Each row was made from one walk, in order. Every step used is in the known rows, and no mark comes twice. Write each row's walk.
Known rows
f > l > j: [-0.40  2.07  1.22 -2.12  0.50  1.04  1.89 -0.53  0.24  1.59  1.89  0.81
 -0.29 -2.25 -0.26  1.85  0.70]
f > g > y: [-0.61  0.39  1.26  0.05 -1.12  1.89 -0.22 -0.12  0.33 -0.48  2.95 -0.97
  0.04 -0.90 -0.55 -2.57  1.54]
x > f > l > y: [-0.33  1.48  0.39  0.43 -0.02 -0.11 -0.12 -1.08 -0.50  3.02  7.02  2.03
 -3.28 -1.94  0.62 -0.72  2.55]
l > y > g: [-0.23 -0.17 -0.20 -0.63 -0.49  1.86  1.41 -0.95 -0.72  1.10  1.85  0.79
  1.25 -1.27 -2.39 -0.93  0.12]
f > g: [-0.55  0.79  0.65  0.43 -1.02  1.72  0.09  0.32 -0.19 -0.80 -0.14 -0.53
  0.17 -1.11 -0.75  0.20  0.54]
j > g > y: [-0.62  0.21  1.12 -1.66 -0.60  2.10 -2.34 -1.25  1.41  0.35  2.58 -0.22
  0.21  0.70 -2.33 -1.51  1.02]
j > l: [ 0.26  0.95 -0.10 -0.80  0.38  0.07 -0.70  0.20  2.14  1.60  0.90 -0.18
 -0.01  0.88 -0.17  0.18  0.85]
f > g > y > l > j: [-0.83  2.22  1.42 -2.80  0.27  2.87  2.94 -0.94  0.37  2.30  4.13 -1.06
  0.92 -1.46 -2.04 -0.11  1.84]
g > y > l > j: [-0.14  1.44  0.70 -3.11  1.33  1.01  2.84 -1.35  0.51  3.03  4.22 -0.52
  0.84 -0.31 -1.27 -0.20  1.26]
l > j > g > y: [-0.97  0.58  1.66 -4.45 -0.04  3.56 -0.85 -2.03  1.74  0.17  2.57 -0.01
  0.71 -0.23 -2.46  0.53  1.23]
l > j > x > y: [-1.46  0.02 -0.17 -3.07 -0.34  1.77  1.79 -2.36  1.76  0.14  3.41 -0.23
  0.93 -1.48 -2.93  1.08  1.98]
x > f > g > y: [-1.03  0.24  1.62  0.29 -1.57  1.95 -1.88 -0.72  0.20  0.29  5.08 -0.53
 -2.55 -0.47  0.02 -1.80  3.40]
j > g: [-0.55  0.65  0.42 -1.27 -0.54  2.16 -1.83 -0.68  0.98 -0.07 -0.31  0.24
  0.44  0.56 -2.45  1.16 -0.04]
x > f: [-0.40 -0.19  0.30  0.24 -0.46  0.11 -1.65 -0.44 -0.12  0.62  2.31  0.27
 -2.69  0.59  0.63  0.80  1.87]
y > l > j > x > f > g: [-1.61  2.43  0.44 -2.54 -0.40  2.97  1.88 -1.36  0.97  2.53  3.97 -0.38
 -1.40 -1.29 -4.98  4.06  2.39]
g > y > l: [ 0.22  1.06  0.15 -0.47  0.65 -0.48  1.39 -0.44  0.19  3.00  4.33 -0.81
  0.28  0.69 -1.32 -2.30  1.04]

Which walk is each row?
[ 0.22  0.90 -0.71 -1.28  0.95  0.47  0.32 -0.72  1.79  2.29  3.75  0.89
  0.38 -0.44  0.12 -1.22  1.19]
j > l > y
[-1.77 -0.11  0.16 -2.95 -1.47  3.34  2.20 -2.34  1.42  0.62  2.43 -0.36
  1.78 -1.64 -5.67  1.55  1.69]
l > j > x > y > g
[ 0.06  0.82 -0.26 -1.40 -0.15  2.06  0.66 -0.68  1.64  2.80  2.78  0.69
  1.23 -0.61 -2.63 -0.69  0.86]
j > l > y > g
[-0.29  1.59  0.65 -1.64  0.15  1.71 -0.58 -1.08  1.26  3.02  3.92 -0.50
  0.71  1.22 -3.71 -1.30  1.13]
j > g > y > l
[-1.34  2.04  2.67 -3.51 -0.56  3.14 -2.08 -2.18  1.58  2.60  6.79  1.00
 -2.87 -0.87 -2.04  1.21  3.47]
x > f > l > j > g > y
[-0.18  1.79  0.07 -2.88  1.38  1.03  3.18 -0.83  0.14  2.77  1.32 -0.22
  0.88 -0.62 -1.45  2.37  0.27]
y > l > j
[-1.26  1.52  0.67 -0.13 -1.05  1.48 -0.10 -1.05  1.04  2.94  6.88 -1.13
 -2.02  0.08 -4.80 -0.62  3.24]
j > x > f > g > y > l
[-1.92  0.41  1.69 -2.80 -1.22  3.43 -0.23 -1.99  1.52  0.09  5.77 -0.52
 -1.98 -1.41 -3.46  1.06  3.30]
l > j > x > f > g > y
[-1.18  1.15  0.57 -3.44  0.64  1.12  1.41 -2.39  1.46  3.56  7.06 -0.38
 -1.75  0.20 -4.10  1.36  2.92]
g > y > l > j > x > f
[-1.04  1.55 -0.09 -3.06  0.69  1.07  1.81 -1.79  1.11  3.24  4.08  0.02
 -1.61 -0.12 -4.17  4.00  1.95]
y > l > j > x > f
[-1.41  2.24  0.09 -3.90  0.20  3.54  1.51 -2.22  1.42  2.75  3.89 -0.32
  1.60 -0.60 -3.43  1.54  2.13]
x > y > l > j > g
[-1.32  2.16  0.84 -3.01  0.04  2.81  3.05 -1.49  1.41  2.28  4.59 -1.26
  1.23 -1.51 -5.34  0.70  1.60]
f > g > y > l > j > x
[-1.59  1.56  0.85 -2.35 -1.49  2.87  2.47 -1.94  1.29  2.25  4.32  0.19
  1.07 -2.80 -5.82  1.50  2.19]
f > l > j > x > y > g
[-0.91  0.94  0.98 -4.07  0.11  3.56 -0.47 -1.45  1.40 -0.12 -0.38  0.45
  0.87 -0.61 -2.44  3.19  0.17]
l > j > g
[-0.36  1.83  0.82  0.16 -0.33  1.34  1.48 -0.06  0.09  2.33  4.01 -1.13
  0.50 -0.30 -2.06 -2.13  1.51]
f > g > y > l
[-1.11  2.04  1.65 -2.43 -0.19  2.98  1.48 -1.39  0.31  2.97  6.43 -0.72
 -1.68 -1.02 -1.36  0.71  3.66]
x > f > g > y > l > j
[-0.76  1.91  1.57 -1.90  0.20  1.07  0.31 -0.99  0.13  2.29  4.19  1.30
 -3.02 -1.69  0.31  2.72  2.50]
x > f > l > j
[-0.49  1.28  0.81  0.27 -1.07  1.53  0.33 -1.00 -0.73  3.42  6.09  1.91
 -2.37 -1.94 -1.98 -0.11  2.37]
x > f > l > y > g
[-0.23  1.55  0.49  0.13 -0.59  1.38  1.84 -0.50 -0.80  2.78  3.78  1.43
  0.47 -2.52 -2.58 -0.92  0.55]
f > l > y > g
[-1.20  2.54  2.03 -3.27 -0.53  3.31 -1.57 -1.61  1.13  2.18  3.80  1.41
 -2.71 -1.11 -2.19  3.55  2.55]
x > f > l > j > g
